Known rows, with every step that occurs:
g > l > j: [  6.2  22.3  -3.6  31.8  12.5   6.4  41.9   4.6   3.5   6.3  -2.6  10.6
 -27.5   6.8   9.4  -2.8  29.7   9.6   0.0  -2.7 -26.3   4.3  -2.6   9.3
 -19.1]
j > l: [ -3.3  14.4  -2.6   5.8  14.5  -8.6   1.7  15.9  -5.8  -1.6   4.1  16.2
  -5.9 -11.1  29.8   6.7  15.7  10.6   6.1   3.7  -7.1   5.7 -15.2   3.1
 -10.4]
b > l: [  7.3   4.7 -11.8   1.0  -7.1  11.3  22.7  -7.9   0.4  -0.8  -0.1   9.2
 -16.4  -3.8  10.6   9.4  15.0  17.5   9.9  -0.4   3.0  -2.5   3.5   8.4
 -11.2]
l > g: [  1.8  11.7  -1.3   9.1  -9.4  -2.5   2.2   3.7   2.9 -14.2  -5.4  -3.7
  -2.9 -14.7  -2.1  12.2  18.9   1.6  11.4   8.3   5.1  10.5  12.0  -4.7
  -5.1]
b > l > g > z: [  4.1  -6.3 -22.5   2.3  -8.7  12.8   1.3   0.0   9.6 -23.0  -8.6   0.6
 -24.9   6.7   0.7   3.3  18.3  18.0  26.2 -10.0  -6.1  10.5  18.4  -9.6
 -14.6]
z > b: [  0.8  13.5 -10.4  10.6  -1.9 -26.0  26.3 -10.4   6.7   1.2   2.6  15.4
 -12.0   2.6  -1.0  -4.0  26.0  -3.1  12.6   5.5  -1.8  10.7  -2.3  26.7
  -4.7]
l > g > z: [ -0.4   3.0 -13.0  11.3  -5.0  -1.5  -5.2   5.9  -2.3 -15.9  -7.5  -5.1
 -19.6  -0.3  -0.3  -3.4  16.1   2.8  16.6  -9.8 -10.2  15.0   8.9 -14.6
  -3.0]
g > z: [  0.6   5.1 -15.4  11.4  -3.2  -1.6   8.9   0.1 -15.0   1.6  -3.7   5.0
 -18.8   8.9  12.5  -6.4   6.7   7.6   6.9  -9.9 -15.2  11.3  -5.6  -5.7
  -2.4]
j > l > g: [ -1.1  13.6  -3.2   4.9  12.2  -7.3 -12.5  20.7   8.7 -20.6  -3.1   9.2
  -6.7 -20.3  19.3  13.5  23.9   4.0  14.5   5.6  -3.2   9.1  -0.4  -5.6
 -13.8]
z > g > l: [ -9.8  26.8  -3.6  12.8   0.2   2.8  39.3  21.7   8.3   4.3 -16.8  -6.1
 -10.0  -1.8  13.6   6.7  31.7  16.5   8.6   4.2  -1.0 -17.9  -8.0   0.2
 -14.8]
b > z > g > l: [-15.4  20.3 -16.4   8.1  11.3  13.2  26.2  18.1  17.8   1.5 -10.3   2.3
 -28.3  12.5  17.1   2.7  26.1  15.5   3.4   8.4   4.1 -16.2  -7.5  -3.4
  -8.2]
b > y: [ 12.2   1.6   3.8   5.5  -8.4  -1.8   8.3  -9.6 -12.6   5.6  -3.6  18.5
  -0.7  -5.4  -1.5 -10.8  21.7  15.3  -2.8  15.6  -0.9  -8.8   5.0 -13.9
 -13.5]
z > j > y: [ 12.3   0.6   7.1  -0.4   0.2   1.2  23.1   2.2   8.0   4.9   7.1  13.3
  18.1  -5.3  34.2 -22.4  13.6  -3.3  22.2  -2.9  22.9   8.3  -1.0   5.6
 -23.5]
g > z > b > l > j: [  2.2  -3.1 -36.9  14.7   5.4   0.1  39.3 -14.4   8.8 -14.3   3.8  26.3
 -38.5  44.1   4.9 -12.3  21.3   6.0  22.9  -9.4 -36.0  16.2   7.4  17.0
 -20.7]
y > b > z > j > l > g: [-20.8   6.4 -36.2  12.5   9.7   3.2  -7.6  14.9  21.9 -16.1   2.5  28.9
  -3.0  -1.2  28.4 -30.5  22.2 -25.1  30.3   6.6  10.7  11.8   9.8  -5.4
 -28.0]
b > z: [ -0.3   8.2 -15.8   7.7  -0.6   6.8  -0.8  -3.8   4.0   1.2   3.6  16.4
 -20.2   4.3  15.1   3.5   4.9   5.4  -1.5   9.1   8.7   4.9  -6.0  -1.3
  -1.4]
l > g > z > j > y > b: [ -9.7   2.0 -20.4   0.3  -3.0   1.3  18.8   9.0  13.5 -10.4  -2.6   5.7
  21.6  15.3  21.4 -47.6  14.2 -23.7  37.7 -22.5   6.6  19.9  19.4 -10.1
 -30.0]
g > l > j > y > b > z: [ -2.1  32.5 -25.4  13.8  22.0  17.5  42.1   4.0  25.6   2.7  -0.9  22.7
  -9.7  36.2  34.2 -27.9  19.2  -6.6  -3.6  -6.8 -23.5   6.5  -0.1   6.9
 -25.4]
y > g > z: [ -4.7  17.5 -23.1  17.5  -4.7 -16.8  16.8   8.5   1.1  -4.4   3.3  10.0
 -33.4  15.0  19.0   4.1  22.0  13.5  12.6  -0.2 -20.5   6.1   0.1 -14.7
  -0.7]
z > j > y > g: [  9.7  11.1  -0.5   4.2  -3.1 -13.4  31.1  11.3  19.6   3.9  14.7  20.3
   4.3   4.0  40.9 -10.2  24.6   1.4  29.7   3.7  15.9   2.4   3.1  -1.7
 -23.4]
j > l > g > z > b: [ -9.1   2.8 -24.5   8.7  22.0 -26.1  -8.6  13.4  18.4 -25.6  -8.0  17.3
 -23.4  10.5   8.7  -6.1  26.7  -2.6  30.0  -6.7 -19.7  19.3  -0.2   2.1
 -15.7]
j > z > g > l: [ -3.5  25.8   2.6  -4.3  11.9  -2.3  49.6  34.3   3.3   4.1   0.2  -5.6
   1.4  -4.1  16.5  13.0  35.2  27.7  11.0   2.5   7.3 -29.0  -8.0  -7.6
  -5.1]
z > j: [ -0.3  -1.0  -2.8  16.1  -5.6  -4.9  24.1  -3.1  -7.9   9.8   0.6  15.7
   0.2 -10.8  16.5 -16.4  17.1  -6.5  20.8  -0.6  15.1   5.0   1.7   8.5
 -16.2]
l > j > z: [ 13.7  14.5   0.9   6.6  11.0   2.1  39.2  12.3 -10.1   3.6  21.7  15.3
   0.4   8.3  14.5   2.5  18.2  13.9   4.2   4.5 -11.4   5.4  -2.6  -6.5
  -5.5]
g > l > j > z: [ 11.6  22.3   2.2  16.7  23.4   1.0  49.7  17.9  -4.1   7.4  13.3  11.1
 -15.4   8.6  14.8   3.5  34.0  21.6   1.2  -0.4 -17.4  -3.0  -3.4   3.2
 -10.3]
b > z > g > l > j: [-11.2  22.7 -19.3  18.4  12.4  26.1  38.8  20.5  20.5  -5.1  -2.8  13.4
 -34.9  30.1  21.5  -4.0  27.5  15.4   0.9   9.8 -14.6  -9.0  -3.5  -8.2
 -17.7]
y > b: [-15.5  28.2 -18.8  11.3  -8.5  -7.3  27.9  -5.0 -10.6   5.3   0.7   9.0
  10.6  -2.0   2.7 -14.7  17.9 -14.8   5.1  -0.2 -12.2   9.6  -1.3   9.3
  -4.3]

Rows:
[ -0.8 -14.0 -13.9  18.9  -5.8   0.6   0.9   5.9   5.2 -11.1  -8.5   5.0
 -16.4   0.8   7.3 -22.0  19.6  -8.6  38.8 -13.5   7.4  16.2  14.7 -15.7
 -19.5] | l > g > z > j
[  2.5   2.4 -24.5   3.6  -4.9  -7.3  16.3  -6.9  25.8 -24.9  -1.9  11.2
 -17.5   1.2 -11.8   6.9  31.9   1.5  29.6   3.3   3.4   9.8  21.1  18.7
 -18.9] | z > b > l > g
[  0.8  19.6  -2.6  -8.6   4.3   8.3  48.7  28.8  -3.3  -3.8  16.1   7.3
   7.7  18.5  15.8   4.4  19.8  17.9  12.8   8.5  -3.5 -12.1  -4.9 -20.0
  -6.9] | l > j > z > g
[  3.7   2.9 -21.3   7.1  -0.5 -12.0  32.5 -14.0  14.5  -5.4   2.1  21.0
 -17.4   7.1   0.0   0.6  25.4   6.1  20.1   3.8  -0.8   2.5   4.3  28.8
 -15.8] | z > b > l
[  9.9  38.1 -11.5  24.0  20.9 -10.9  58.8  24.4  10.9   4.9  21.2  15.9
 -29.4   9.7  20.2  15.9  48.6  26.3  10.8   8.6 -23.9  -7.6   1.2  -6.1
 -13.5] | y > g > l > j > z
[  1.2 -21.6 -26.5  12.2 -11.5  15.6   6.8   0.5  10.2 -21.6  -4.5  10.9
 -20.5   6.1   8.3 -16.4  23.2   4.3  45.0 -15.8   7.7   9.3  21.7  -8.7
 -30.4] | b > l > g > z > j
[ -4.4  -6.2 -28.5  -6.6  -7.4  12.2  36.7  -3.0  10.5  -2.4  -2.1  18.8
  14.6  31.1  36.0 -45.0   8.2  -9.7  36.7 -24.8  -2.6   6.7   8.0   0.8
 -34.7] | g > z > j > y > b > l
[ 17.1  11.8 -18.4  12.5   8.9 -27.9  41.9   5.2  17.6   2.1  29.5  44.0
 -16.9  27.0  -1.9  -9.5  46.0  14.1  14.4  26.9 -17.7 -10.5   9.9 -12.5
 -15.7] | l > j > z > b > y > g
[ -3.0  -0.4  -6.1  14.4   9.2  -6.3  -6.4  21.4  11.5 -14.9   3.7  18.7
   0.6 -19.1  26.3  -8.7  28.2  -4.6  34.5   2.8  16.1   9.5   5.2  -6.3
 -29.4] | z > j > l > g
[ 15.6  18.1 -12.8   0.2   3.1  14.2  39.3   6.2  29.3 -12.5  19.2  25.4
 -15.2  29.4  34.2   7.6  25.7  23.0  16.8   4.3 -15.2   4.8   9.7  -2.0
 -28.8] | b > l > j > y > g
[ -0.7  37.6 -11.4  15.6  17.7   8.1  56.1   5.5  10.9   4.3  -1.5   8.6
   8.2  23.8  26.8 -27.8  28.8  -9.5   0.9  -8.9 -31.5   3.8  -0.1  11.0
 -30.5] | g > l > j > y > b
[-10.0  17.7 -35.6  19.2   2.0 -35.1  23.6  -0.1  17.6  -6.1   2.2  23.0
 -39.1  26.9  10.8  -4.4  31.5  -0.7  22.8   0.3 -22.8  12.3   2.8   5.7
  -3.0] | y > g > z > b
[ -3.0  35.0 -12.9  31.1   8.8 -16.3  34.1  11.2  13.9   6.8  -0.7   8.7
 -36.4  -4.0  17.2  19.2  42.7  16.2   5.0  10.6 -13.6  -8.5  -1.8   6.4
 -12.7] | y > g > l
[  6.9  19.9 -15.0  11.3   8.6  -1.4  29.7  12.5  13.6 -10.0  13.3  17.2
 -22.8  39.2  38.2  -9.4  18.1   8.9  10.0  -8.5 -33.7  14.4  -2.8 -19.7
 -14.5] | l > j > y > g > z
[  8.1  13.9  -6.5  -3.3  13.9 -29.8  31.9   4.8   1.6   4.0  15.5  17.0
   3.7   1.2   3.7   0.1  24.1   3.8  14.3   5.3   2.2   2.2  -3.9  17.6
   2.3] | j > z > b
[-17.5  31.8 -25.7 -10.7   2.3  29.8  37.2  14.3  25.9  -6.8   9.3  16.6
  13.8  46.5  34.2 -30.6   4.5 -11.8   5.9   2.5 -10.2   0.3  -0.8 -13.6
 -19.1] | l > j > y > b > z > g
[ 12.7   4.0 -16.0  -6.7   9.6   6.3  45.4 -12.4  24.3 -10.0  15.2  27.6
  -4.8  29.8  20.5 -14.2  22.7   5.1  18.2  -2.3 -14.3  12.0   5.2  21.9
 -32.4] | z > b > l > j > y
[  0.0  25.0  -8.8   3.1  18.7  28.8  40.0  21.4  28.0  -6.8  -0.8   8.3
 -14.9  35.8  39.4 -12.3  19.6  16.9   0.7   5.3  -8.5  -7.3  -5.5 -13.1
 -26.5] | b > z > g > l > j > y
[ 18.7   6.4  -8.6  -0.2   7.5  16.8  43.1   4.2  -3.6  -1.9  23.8  17.5
  -7.9  15.5  19.1   9.2  20.9  28.7  12.9   1.4  -9.1  -4.3   4.0  -4.2
 -15.2] | b > l > j > z
[ 16.9  11.3  -6.5  20.0  25.6 -15.5  50.0   2.2   5.7   9.8  11.3  32.7
 -16.6  20.4  -4.8 -21.9  51.2  15.3   6.0  12.3 -19.2 -15.5   7.5  -0.9
 -20.8] | g > l > j > z > b > y
[-20.2  34.6 -20.9 -10.9  13.5  17.5  40.3  21.0  32.9   2.4  -9.8   0.7
   3.9  25.1  37.3 -20.3  17.7  -1.9   5.1   0.0   1.3 -13.4  -3.1  -1.9
 -18.7] | j > y > b > z > g > l
[ -1.7  -0.4 -17.9  -5.6 -10.9  13.9  25.4   3.5  27.6 -17.5   0.4  10.6
  25.8   5.2  25.0 -29.7  25.1 -14.7  41.5  -9.9  19.9   3.1  28.5   6.7
 -42.4] | z > j > y > b > l > g
[  7.7  25.8 -13.2  36.4   2.9   0.5  38.9   6.3  13.8   6.6   1.7  26.6
 -40.1  16.0  10.1  -1.1  50.0  20.8   1.4  22.5 -34.0 -15.0   8.5 -16.8
 -31.6] | b > y > g > l > j
[-13.6  25.8 -30.3 -12.5  -4.9  21.4  68.0  18.2   4.7  -7.0  17.4  16.3
  12.8  30.9  17.1  -9.7  23.6  10.7  18.4  -2.7 -13.1 -20.2   7.1 -10.4
 -17.2] | y > b > l > j > z > g
[  1.3  14.6 -20.2  17.2  -6.9 -31.8  20.8  -8.7  17.2  -0.6   7.6  31.1
 -22.9  10.5  -2.3  -8.3  44.3   7.9  13.2  27.7  -7.4  -7.0   9.2  -2.7
 -14.1] | z > b > y > g
[ 11.9   0.0 -14.2  -9.2   9.6 -12.4  22.6   3.5  21.2 -18.4  11.4  13.5
  -6.4   1.0  -1.0  11.1  36.6  14.2  32.2   2.2  13.7   0.4  22.9   7.9
 -11.1] | j > z > b > l > g
[ -6.5   2.7 -14.9   6.9  15.2  -8.3 -19.4  21.9   2.7 -23.7  -5.0   7.2
 -20.6  -2.5  17.9   0.8  18.9   7.7  20.3  -8.3 -15.2  14.4  -1.9 -16.2
 -12.8] | j > l > g > z
[  2.0  13.0 -12.5 -14.6   2.5  20.5  53.3  22.3   4.9 -13.0  17.9   9.5
  -3.7  20.7  18.7   7.5  22.6  27.1  17.4   5.9  -7.3 -18.0   3.1 -15.7
 -15.7] | b > l > j > z > g
[-13.7   6.9 -26.2  24.8  12.3 -20.3   9.4  22.1  11.0  -4.4   5.7  31.9
 -26.8  11.5  45.5 -10.7  32.1   3.1  36.3  -1.9  -9.1   4.2  -8.3 -13.5
 -19.1] | y > g > z > j > l
[  8.6  13.9 -13.8   2.5   5.6 -37.4  32.6   5.5  15.5  11.0  22.4  32.7
  -8.5   9.3  -2.1  -3.2  46.8  15.7  14.4  25.8   1.2 -19.8   8.8 -11.4
  -6.0] | j > z > b > y > g
[ 10.2  -6.0  -3.8  -2.7   4.7  14.1   8.1   0.8  18.7   4.7   9.6  24.2
   4.0   8.4  40.5 -23.9   3.4  -4.8  16.2  -1.1  31.8   5.4  -0.1  -0.9
 -23.4] | b > z > j > y
[ -7.2  -1.3  -7.4  15.9   8.8 -10.8   7.1  14.7  -2.6   3.5   5.5  29.3
  -1.4 -12.2  35.8 -14.0  20.9  -1.8  24.3   2.7  11.2   4.2 -10.7   5.7
 -23.2] | z > j > l
[ -4.7   2.1 -21.9  16.1   3.0 -17.2   5.1   0.0  15.3 -18.7  -8.7   6.7
 -25.0  10.1  -9.2 -10.9  25.9 -10.1  27.4  -6.4 -14.2  21.2  12.9   5.7
  -7.5] | l > g > z > b
[-21.6  11.0 -34.2  15.6  13.0   1.7   4.7   9.8  10.7   3.7   4.5  38.2
  -1.7  10.3  38.0 -33.3  16.3 -21.7  19.5   3.0   6.6   5.3  -5.8   2.6
 -23.8] | y > b > z > j > l
[  3.1  -7.3 -19.4  10.7  -3.2 -20.5  11.6 -15.4   2.0   3.3  -4.4  24.5
 -17.5  23.8 -10.6 -32.9  24.8   3.4   9.9   2.9 -18.0   1.1   5.1  -7.2
 -11.3] | g > z > b > y
[-11.8  13.1 -15.4  -2.5  -2.8  13.9  12.7  13.0  12.3  -5.9  -3.4   5.3
 -13.3  12.8  17.2   4.0   7.1   9.3   3.6  11.2  11.3  -6.2  -4.2 -12.4
  -0.9] | b > z > g
[ -2.6 -12.1 -24.2  26.5 -13.5 -12.7  15.3   0.0   2.9   7.4   2.2  34.0
 -22.8  18.0  12.4 -30.9  34.5   9.8  30.2   9.8  -6.6  -6.7  12.0 -27.9
 -24.0] | b > y > g > z > j
[ -1.7  17.0   1.7 -15.2  -0.7  -3.0  34.7  30.6  -3.1   0.2  11.2  -1.1
  12.9  -0.4  17.0  11.3  17.4  17.9  11.9   7.1  14.8 -21.0  -9.5 -16.0
   2.6] | j > z > g
[  6.4  -0.3  -7.0   8.9  -6.5 -21.5  16.4 -15.5   4.7   7.5  -1.9  26.7
  -6.3   5.9 -14.0 -18.9  28.2   3.5   5.6  18.2  -2.0  -2.8   6.8   2.8
 -13.3] | z > b > y
[  2.8  17.9 -28.5  14.7  13.1 -19.8  38.2   5.7  28.8  -9.3  13.3  26.0
 -25.3  52.0  27.1 -17.0  28.2  -0.7  22.1  -1.2 -37.0  19.5   2.5   3.2
 -17.8] | l > j > y > g > z > b
[  3.0   6.5 -22.2  14.0  -6.7 -12.3   9.0   0.4   0.5   2.7   2.1  22.2
 -30.8  17.9   5.1 -11.5  29.5  21.9  10.7  14.1 -19.7  -6.8   6.3 -32.1
 -10.0] | b > y > g > z
[ 10.3  23.0  -9.2  19.0  31.4 -14.3  58.4  11.5   9.8   6.7  12.8  21.5
 -19.2  18.9   4.7  -5.5  43.2   8.2  12.0   0.3 -25.2  -0.7  -1.4  20.3
 -16.3] | g > l > j > z > b
[  4.7  12.6 -12.8  16.9  18.0   2.2  29.0  13.3  40.0   6.0   5.2  26.0
 -27.5  16.7  48.0 -13.0  39.1   8.5  21.3   4.8  16.2  -8.0   3.7  -2.0
 -29.1] | b > z > j > y > g > l
[ 13.3  -2.9 -24.2  -0.3  13.9   6.4  39.5  -7.2  19.0 -13.0   9.3  25.1
 -16.4  50.7  23.0 -23.4  18.6   7.9  23.4 -16.6 -26.6  17.1   6.2   8.8
 -33.1] | g > z > b > l > j > y
[  5.9   6.1 -31.4  -4.7   9.5 -19.1  33.8  -3.9  34.9 -13.5   6.7  23.0
 -26.5  38.5  28.1  -7.3  28.0  14.9  30.1  -6.5 -15.9   5.7   6.6   4.7
 -17.4] | j > y > g > z > b > l
[ -1.6 -10.5 -16.9  19.6  -6.3  -0.4  16.6   1.9  -8.4   5.0  -1.8  16.4
 -13.4   8.7  19.4 -25.5  14.7  -4.8  28.0 -13.2   1.0  11.8   2.2  -2.8
 -14.4] | g > z > j
[ -5.3  -6.4 -18.1  12.5  13.0   5.2 -21.4  16.6  22.0 -16.2   2.0  27.9
 -18.2  -5.5  34.6 -11.5  23.0  -4.7  26.1   8.8  22.7  12.0   5.9 -10.3
 -25.6] | b > z > j > l > g
[ 11.3  19.0 -22.5   5.0   9.3  -9.1  47.7  -4.6  41.0 -13.8  18.2  32.9
 -22.0  39.3  28.8   0.8  34.1   8.2  24.6   7.7 -17.5   7.1  11.1  12.2
 -31.9] | z > b > l > j > y > g
[ -4.0   0.9 -17.2  -8.4 -10.8  14.6  40.2  -7.7  11.3   3.7   2.8  20.2
  27.3  11.0  36.0 -35.4  16.5  -9.5  31.2 -14.3  16.0   0.6   8.7  14.5
 -34.3] | z > j > y > b > l
[  2.1  -7.6 -14.4  15.9  -1.2   9.5   5.5  -4.0   6.7   3.9   5.1  27.2
 -14.3   2.6  21.8 -17.7  13.3  -3.1  17.3   7.2  23.8   7.5   3.0   3.5
 -13.3] | b > z > j
